Known rows, with every step that occurs
F/P: [-3.65  3.48  0.94 -2.76 -2.40  1.83  0.29  2.61 -1.75 -3.41 -1.33 -1.03
  1.62  0.40 -0.05 -4.13 -2.86 -0.64 -3.39 -1.73 -3.39 -3.08 -0.84 -2.20
  0.29  2.96]
V/Z/S/P/J: [ 3.28  1.02 -1.48  0.56 -1.02 -3.22  1.02  2.01 -2.68 -0.20 -3.18  0.17
 -3.09 -1.89  1.94  0.35  2.78  0.76  0.94 -3.76  1.72  0.56  0.56  1.15
  0.98  5.58]
F/P/S/Z/V: [ 2.82 -0.64  1.44 -0.10  0.84  1.83 -3.84 -0.85 -3.95 -1.64 -2.16  2.71
 -1.34 -1.37  2.58  0.69 -3.99 -0.91  1.83  1.95 -7.15 -2.23 -1.87  1.51
  1.85  2.01]
Z/V/A/S/P/J/G: [ 1.19 -1.25 -4.15 -1.32  0.56 -2.60  1.35  0.81 -0.85  0.63  0.49  0.52
 -0.47  0.99 -0.84  2.29  4.28 -4.51  0.70 -1.80  2.95  2.67  0.38  1.99
 -0.19 -3.10]
B/E/F/P/S/Z/V/A: [ 0.48  1.26 -0.55  0.23  4.73  2.74 -2.04 -1.63 -0.74  1.38  1.26  4.25
 -1.25  0.42  4.36  3.17 -4.62  0.81 -0.31  4.67 -1.56  2.69 -0.17 -3.87
  0.89 -3.51]
J/G: [ 0.75  1.56 -0.02 -0.25  0.61 -0.64  2.47  3.67  1.42 -1.22  0.95 -1.91
  0.49 -1.07 -1.50 -3.42  3.59  0.41 -3.56 -1.80 -0.46 -0.52 -1.52  1.65
 -0.47 -1.11]
E/B: [ 0.97  2.15  0.35  0.27 -3.71  2.22 -1.46  0.77  1.83 -2.17  2.08 -2.44
  3.11 -0.51 -0.69 -2.81  1.81 -2.22 -1.80 -2.25 -3.01  0.24 -0.74 -0.46
  0.73  0.44]
J/P/S: [ 1.05 -1.53  0.99  2.32  0.68 -1.19 -4.50  5.22  1.91 -1.53  0.50 -0.74
 -2.61 -2.61 -4.14 -0.71 -1.61  1.17 -0.98 -1.68 -1.75 -2.42 -2.01  1.58
  1.66  0.24]
S/A/V: [-4.75 -1.50  1.49 -2.44 -2.10  1.44  1.96 -3.49  1.46  1.24  0.42 -1.42
  5.16  1.18 -2.11 -1.54 -0.31 -1.10  2.06  1.73 -0.23 -0.56  1.43 -0.42
 -2.64 -2.41]
A/S/Z/V/P: [ 0.28  0.28  1.86  2.69  1.71  0.49 -0.52 -4.56 -0.99 -2.12  0.12 -0.14
 -0.54  5.56  3.53  3.65  0.01 -1.69  1.82  3.50 -2.50  2.64 -1.38  0.10
  1.57  1.23]
S/Z/V: [ 2.90  0.58  2.03 -0.19  0.62  0.70 -0.98 -1.94 -2.67 -0.55 -1.94  1.71
  0.81 -1.38  4.77  0.71 -0.93  0.32  1.78  1.86 -5.19  1.33 -0.56  1.95
  0.47  1.49]
B/E/F/P/J: [ 0.87  4.78 -3.07 -0.37 -2.41 -0.28 -1.86  2.40  1.19 -0.83 -0.15  0.88
 -0.16  0.67  2.41 -1.75 -4.33  3.50 -4.76 -1.95  1.02 -1.36  0.92 -1.41
  1.64  1.51]
B/E/F/P: [-3.25  5.49  0.02 -1.09  0.40  2.99 -0.56  3.33  1.75 -1.77  2.12 -0.88
  1.11  1.43  2.29 -4.18 -4.46  2.30 -5.09  0.44  0.17  0.45 -0.53 -3.33
  1.68  0.95]
B/E: [ 1.47  4.43  3.50  1.37  2.48 -0.68  0.97  0.21  3.71  0.08 -1.46 -0.93
  3.46  1.50  1.95  0.15  1.79  3.10 -4.74  1.90  0.27  0.75 -1.31 -0.35
  0.67 -0.92]
Z/S/A/V/P/J/G: [-1.19 -1.37 -3.98  0.92  0.66 -3.43  2.85  0.33  0.45 -0.17  1.26 -2.21
 -1.51  2.42 -2.23  2.36  4.94 -2.08 -1.23  0.02  1.71  1.12  1.54 -0.76
 -1.39 -0.53]
G/J/P/S/A/V/Z: [-1.34 -4.05  0.34 -0.36 -2.07  2.29 -0.31 -1.51 -0.33  4.63  2.35  1.62
 -3.40 -3.53 -2.06  0.12 -1.10 -1.80  0.08  0.79  4.94  0.42  1.62 -0.52
 -1.62 -2.67]
S/P/J: [ 2.66  0.20 -0.88 -1.21 -2.68 -2.75  0.80  2.32 -1.47 -2.61 -2.43  1.74
  0.41 -0.17 -0.27 -1.58  0.21  0.23 -0.04 -3.86 -0.10 -0.99  0.56  3.31
 -0.79  2.87]
A/S/Z/V/P/J/G: [ 4.71  0.38 -2.81  3.29 -0.18 -2.69  0.10 -2.18 -0.60 -0.91 -0.12  1.11
 -2.89  3.57  1.60  3.55  2.04 -1.47  0.08 -0.01 -0.21  2.01 -0.84  2.89
  1.19 -1.04]
B/E/F/P/S: [-0.01  2.17  0.07  1.08  2.05  2.33 -3.90  3.14  2.53 -1.40  1.76 -0.57
 -0.58  0.39 -0.65 -2.17 -4.17  2.94 -3.28  0.43 -0.81 -2.94 -2.02 -1.29
  2.88  0.26]
E/F/P/S/A/V/Z: [-3.69 -1.11 -0.91  0.42 -2.49  4.77 -0.46 -3.83 -0.04  3.36  2.52  1.34
 -4.61  0.41 -1.12 -3.57 -4.73 -0.33  2.10  2.08  2.53 -1.66  0.52 -2.22
 -0.69 -1.91]
A/V/Z/S/P/J/G: [ 3.21 -0.65 -3.17  1.23 -2.00 -2.44  2.79  1.33 -1.16  1.16 -0.11  0.48
 -4.43 -1.72  0.45 -0.68  4.87 -2.51 -0.30 -3.47  3.14  2.02 -0.64  3.18
 -0.27  1.17]
S/Z: [ 2.86  2.98  3.38  0.31 -1.18  0.66  1.64 -0.79 -0.57 -1.98 -2.32  1.94
  3.29 -0.64  2.62 -1.69 -2.59  3.53  1.79 -0.67 -4.05  0.35 -0.98  1.66
 -0.38  1.31]
F/P/S/A: [-4.23  0.10  1.12 -2.79  1.37  1.60 -0.49  1.54 -1.52 -1.06 -1.38 -0.70
  1.85  0.53 -4.98 -2.48 -3.35 -0.52  1.17  1.54 -3.04 -4.45  0.70 -2.29
 -0.34 -0.04]
P/S: [ 2.82 -1.36  1.65  1.51  1.20 -0.63 -3.11  1.16  2.01 -0.96 -0.99 -1.57
  0.64 -1.13 -2.56 -0.33  0.67  2.90 -0.25 -1.10 -2.41 -5.16 -2.16  2.08
  1.31  0.47]
G/J: [ 0.35 -1.15  0.65 -4.75 -1.11  0.85  0.57  3.02 -0.45 -0.95  1.19 -2.55
  5.89 -3.79  1.67 -0.45  2.23  1.80 -4.61 -3.39  1.75 -1.67  1.26  0.49
 -0.56  2.10]
B/E/F/P/S/A/V: [-4.43 -0.54  0.10 -0.65  0.59  3.59 -1.55 -1.73  3.12  1.59  2.82 -0.27
  2.65  2.13 -2.37 -1.56 -4.58 -0.02  0.66  3.79  0.65 -0.91  0.24 -1.81
 -0.01 -3.60]
Z/V: [ 0.11 -0.81  0.60 -1.22  1.13 -0.03 -2.06 -0.33 -0.98 -0.19 -0.68 -1.99
  0.08 -1.04  2.55  0.31  2.21 -0.89 -1.62  1.45 -2.77 -0.71 -0.19  0.92
  0.72  1.41]
Z/S/P/J: [ 2.02  0.14 -1.67 -1.25 -0.57 -3.93  0.09  4.21 -2.01 -2.64 -2.68 -1.61
  1.62 -1.57  0.46  0.51  2.51  0.49  1.14 -4.38 -0.55 -0.31  0.74  1.87
  1.07  6.02]
E/F: [-1.39  1.18 -0.90 -0.71 -0.57  1.66 -1.08  2.61  2.91 -1.23  3.20 -2.72
  1.27 -0.89  1.17 -4.21 -1.66  4.35 -1.18 -2.00  0.74 -0.34  0.22 -0.12
  0.65  1.24]

Rows
[-1.40 -0.54  1.53  0.13 -0.20  0.60  2.31  0.10 -1.57 -0.05 -0.02 -1.37
 -1.40 -0.77  1.83 -1.25  3.11 -2.42  2.27 -0.97  1.26  2.69 -1.18  0.52
  0.44  4.20]
A/V/Z/S/P
[-3.98 -1.16  0.70 -2.58  1.85  0.62  0.84 -1.15 -0.66 -0.40  0.53 -1.17
  3.55  2.85  0.02  1.71  1.94 -4.62  3.50  0.58  1.53  3.51 -0.12 -0.57
  0.30 -1.21]
Z/V/A/S/P
[ 5.55  0.04 -2.72  2.87  0.60 -2.87  1.35 -0.49 -2.04 -1.64 -0.30  3.18
 -5.70  1.72  2.55  2.23  2.12 -1.03 -2.51  0.43 -1.72  1.83 -0.21  2.41
 -0.52 -0.37]
S/Z/V/P/J/G
[-2.56 -3.62  0.34 -3.24  1.89  0.22 -1.60  5.17 -0.38  0.40  1.63 -0.94
  2.00 -3.95 -5.26 -0.12 -1.49 -0.22 -0.15 -0.10  1.29 -1.00  2.38 -0.76
 -0.80 -1.00]
G/J/P/S/A
[-1.70 -2.20  1.23  2.63 -1.49  1.56 -0.39 -2.95  0.90  4.24  0.87  2.06
 -5.67 -1.01 -3.12 -0.97 -1.96 -1.57  2.16  2.18  2.65  0.29  0.11 -0.37
 -1.16 -3.31]
J/P/S/A/V/Z
[ 3.28  0.23 -2.37 -0.74 -1.25 -2.86  2.88  4.57 -0.94 -2.30 -0.47  1.39
 -1.62 -0.91 -1.82 -2.90  2.94 -1.48 -2.01 -4.01  0.73  0.23 -0.40  4.17
 -1.03  0.24]
S/P/J/G
[-0.74  1.25  1.75 -0.14  1.98 -0.16  2.74  2.71 -2.43 -1.23 -1.22 -1.60
 -2.18 -1.30  1.78 -1.86  3.26 -0.88  1.31 -1.53  0.82  2.55 -0.83 -0.35
  1.04  5.61]
V/Z/S/P
[ 2.61 -1.92  0.69  0.29  3.63  0.24 -1.26 -3.21 -1.59  1.48 -1.30  3.24
 -0.19 -1.06  2.46  4.55 -0.32  0.63  2.48  2.97 -3.17  0.56 -0.18 -1.01
 -0.52 -3.03]
P/S/Z/V/A
[ 5.65  0.35  3.21  2.18  0.51  0.22 -1.47 -0.74  0.03 -1.48 -2.38  2.28
  1.73 -1.47  0.21 -0.10 -2.72  4.26  3.21 -0.44 -4.95 -2.71 -2.40  3.15
  0.86  0.48]
P/S/Z
[ 0.79  0.50 -3.34 -0.92 -0.61 -2.82  3.13  1.90  0.69 -0.17  0.23  0.58
  1.26  1.43 -2.68  0.48  3.32 -2.24  0.54 -3.69  4.02  1.82 -0.03  1.70
 -0.73 -3.13]
V/A/S/P/J/G
[ 1.88  4.66 -4.31  0.26 -0.81 -0.78  0.51  4.61  1.68 -0.63  1.47  0.74
 -2.21  0.11  0.72 -2.97 -1.15  1.57 -6.60 -2.12  1.93  0.23 -0.17 -0.11
  1.03 -1.05]
B/E/F/P/J/G
[-3.09  1.97  0.58 -0.93 -0.08  0.00  0.62 -2.46  3.35  1.12 -0.21 -3.30
  6.64  2.74 -0.96  2.33  1.26  1.04  1.84 -1.12  2.73  0.10 -0.36 -2.64
  0.61 -3.13]
V/A/S
[-1.50 -1.11  0.09 -3.45 -1.66 -0.03 -0.97  7.30 -0.43 -1.50  2.62 -1.52
  1.80 -5.00 -0.29 -1.13 -0.60 -0.19 -5.12 -3.74  2.01  1.23  1.15 -0.32
 -0.27  1.70]
G/J/P
[ 0.77 -4.01  1.41  4.03  0.40 -0.02 -2.34 -2.97  2.91 -1.78  1.97 -0.62
 -2.47  3.94 -2.35  2.11  1.14 -0.26 -1.23  1.61 -1.15 -3.57 -2.65  1.12
  0.11 -0.86]
A/V/P/S
[ 0.58  0.26  0.76 -1.18  2.18  0.61  1.27 -3.38 -2.06  0.97 -1.27  2.98
  1.16 -0.40  4.36  3.20 -0.33 -0.06  1.33  2.83 -2.55  2.94  0.78 -2.28
 -1.59 -2.43]
S/Z/V/A
[-1.91 -1.74 -2.57  0.92 -1.00 -3.22  0.64 -2.65  0.19 -0.43 -0.58 -2.04
  0.40  3.58 -0.67  4.13  2.30 -0.53  0.51  0.66  0.85 -0.32  2.44 -1.82
 -1.02  1.89]
Z/S/A/V/P/J
[ 0.27  3.81  0.61  1.24  2.53  1.21 -0.66  1.83  5.07  0.16  2.78 -1.88
  2.04  0.72  2.83 -2.23 -0.90  5.23 -3.73  0.98  2.35  2.15 -0.35 -0.80
  1.42 -0.65]
B/E/F
[ 2.49 -0.78 -1.70  0.74 -3.19 -2.42  0.67 -0.85 -1.89  0.72 -1.97  0.49
 -2.35 -1.33  1.96  0.94  2.50 -0.86  1.90 -3.22  2.13  0.70  0.26  2.10
  0.30  4.13]
A/V/Z/S/P/J
[ 0.73  0.55  1.80  2.25 -3.95  1.69  1.30 -5.52  1.16  3.05 -0.11  0.93
 -3.17 -0.08  2.37 -1.60  0.92  0.34 -0.75  0.12  2.27 -0.63 -1.25  0.60
 -0.92 -1.04]
A/V/Z
[-3.22  2.12  1.03 -0.97  2.95 -0.22  2.87 -0.18 -1.28  2.58 -2.09 -3.29
  0.37 -1.35 -0.04 -0.35  2.73  1.49  2.33  1.62  1.18  1.13  2.10 -3.97
 -0.01  2.54]
V/Z/S/A
[-2.91  0.08 -0.38 -1.32  1.29  0.11 -1.40 -3.66  1.70  2.01  0.01 -3.29
  4.72  2.23  0.92  4.32  2.37 -1.55  2.01  1.23  1.63  1.07  0.02 -2.29
  1.14 -2.96]
Z/V/A/S
[ 4.93 -0.30 -1.34  2.67 -0.74 -2.80 -0.90 -3.33 -2.64 -1.67 -2.13  3.32
 -4.27  2.80  4.30  4.09 -0.32  0.37 -0.97  1.21 -2.68  0.57  0.76  1.22
 -0.10  2.31]
S/Z/V/P/J
[-2.36  1.26  0.42  1.89 -0.07  4.38 -0.06 -4.52  1.75  4.55  2.16  2.34
 -4.03  1.78  0.10 -2.05 -4.07  0.39 -0.05  4.32  3.92  0.40  0.03 -2.68
 -0.17 -3.61]
B/E/F/P/S/A/V/Z
[-1.34 -1.48  1.56 -1.05  2.73  0.07 -0.43  0.18  0.80  0.50 -1.16 -1.37
  2.61 -0.19 -4.73 -0.88 -0.02  1.69  2.46  1.86 -1.58 -3.49  0.73 -0.17
 -0.62 -1.32]
P/S/A
[-0.24 -2.03  1.72  1.91 -1.25  1.99  0.58 -6.24  1.03  4.53 -0.42  1.28
 -2.91  0.10 -1.86 -0.58 -0.10 -0.13  2.65  2.65  2.27 -1.78 -0.06  0.13
 -1.43 -3.05]
P/S/A/V/Z
[ 0.24 -1.14 -2.68 -1.70 -0.95 -2.45 -0.72 -1.74 -1.15  0.40 -1.59  0.72
  1.79  1.92  0.53  3.71  1.60 -3.08  2.99 -1.60  2.24  1.47  1.19  1.03
  0.28 -0.54]
Z/V/A/S/P/J
[ 4.36 -1.76  1.96  0.14 -0.28  0.43 -2.64  4.25 -1.29 -1.52  0.57  2.82
  1.27 -5.16 -0.25  0.62 -3.95  2.32  0.57 -2.30 -1.96 -0.20 -0.81  2.52
  0.74  0.90]
G/J/P/S/Z
[-3.38 -5.82  0.13 -2.96 -1.37  1.42 -1.81  1.17  0.86  1.68  3.10 -0.80
  3.35 -3.07 -4.45  0.65 -1.48 -2.29  0.71  0.24  1.79 -0.83  1.63  0.47
 -1.72 -2.69]
G/J/P/S/A/V
[-6.38 -1.76  0.54  0.17  1.86 -0.15  2.54 -2.45  0.72 -1.18  1.70 -3.75
  1.66  4.81 -1.18  2.15  2.61 -2.08  0.60  3.23 -0.04  1.56  1.06 -3.62
 -1.33  1.21]
Z/S/A/V/P
[-1.26 -1.74 -1.74  0.99 -2.89 -2.26  1.44 -4.52  0.71 -0.45 -0.21  0.93
 -0.84  4.82 -1.23  2.24  0.23 -0.67 -0.68  1.16  1.31 -0.84  2.22 -0.55
 -2.67 -0.85]
S/A/V/P/J
[ 4.06  0.26  2.73  3.06  0.07 -0.23 -2.86  3.01 -0.09 -1.98 -1.08  3.22
 -1.28 -2.64 -1.22 -0.52 -4.95  2.64  2.60 -0.90 -4.35 -0.26 -2.22  2.53
  1.13  0.28]
J/P/S/Z
[-4.77  1.19  0.77 -3.09  3.43 -0.98  1.84  2.49 -0.47 -0.09 -1.66 -5.41
  5.64 -1.10 -1.62 -0.12  2.47  1.41  2.43  0.75 -1.32  0.18  2.22 -3.34
  0.01  2.88]
Z/S/A
[-2.50  0.06  1.80  0.32 -2.58  2.28  3.29 -6.19  0.40  4.14 -0.34  1.00
 -1.71  0.76  0.27 -1.88  0.02 -0.64  1.50  2.47  2.81  0.64  1.06 -1.15
 -2.52 -2.49]
S/A/V/Z
[ 1.22 -2.05  0.18  1.02  3.34 -0.20 -2.38 -0.04 -1.72  1.06 -0.01  4.05
 -2.91 -2.18  1.04  4.18 -2.42 -0.96  1.88  2.59 -2.76  2.70 -0.12 -1.63
 -0.32 -3.20]
J/P/S/Z/V/A
[ 2.69  0.34 -3.08 -0.82  0.74 -4.08  2.02  6.44 -1.32 -2.18 -0.71 -1.70
 -0.34 -2.14 -1.11 -1.01  4.97 -1.14 -0.90 -4.50  0.37  0.95 -0.23  2.91
  0.58  3.01]
Z/S/P/J/G
[-2.76 -0.54  1.05  0.33 -2.47  3.44  0.59 -4.98 -1.26  3.21 -0.65  1.96
 -3.74  0.69 -1.91 -2.05 -2.81 -2.00  1.43  2.45  0.90 -2.73 -0.09 -1.71
 -1.24 -1.92]
F/P/S/A/V/Z
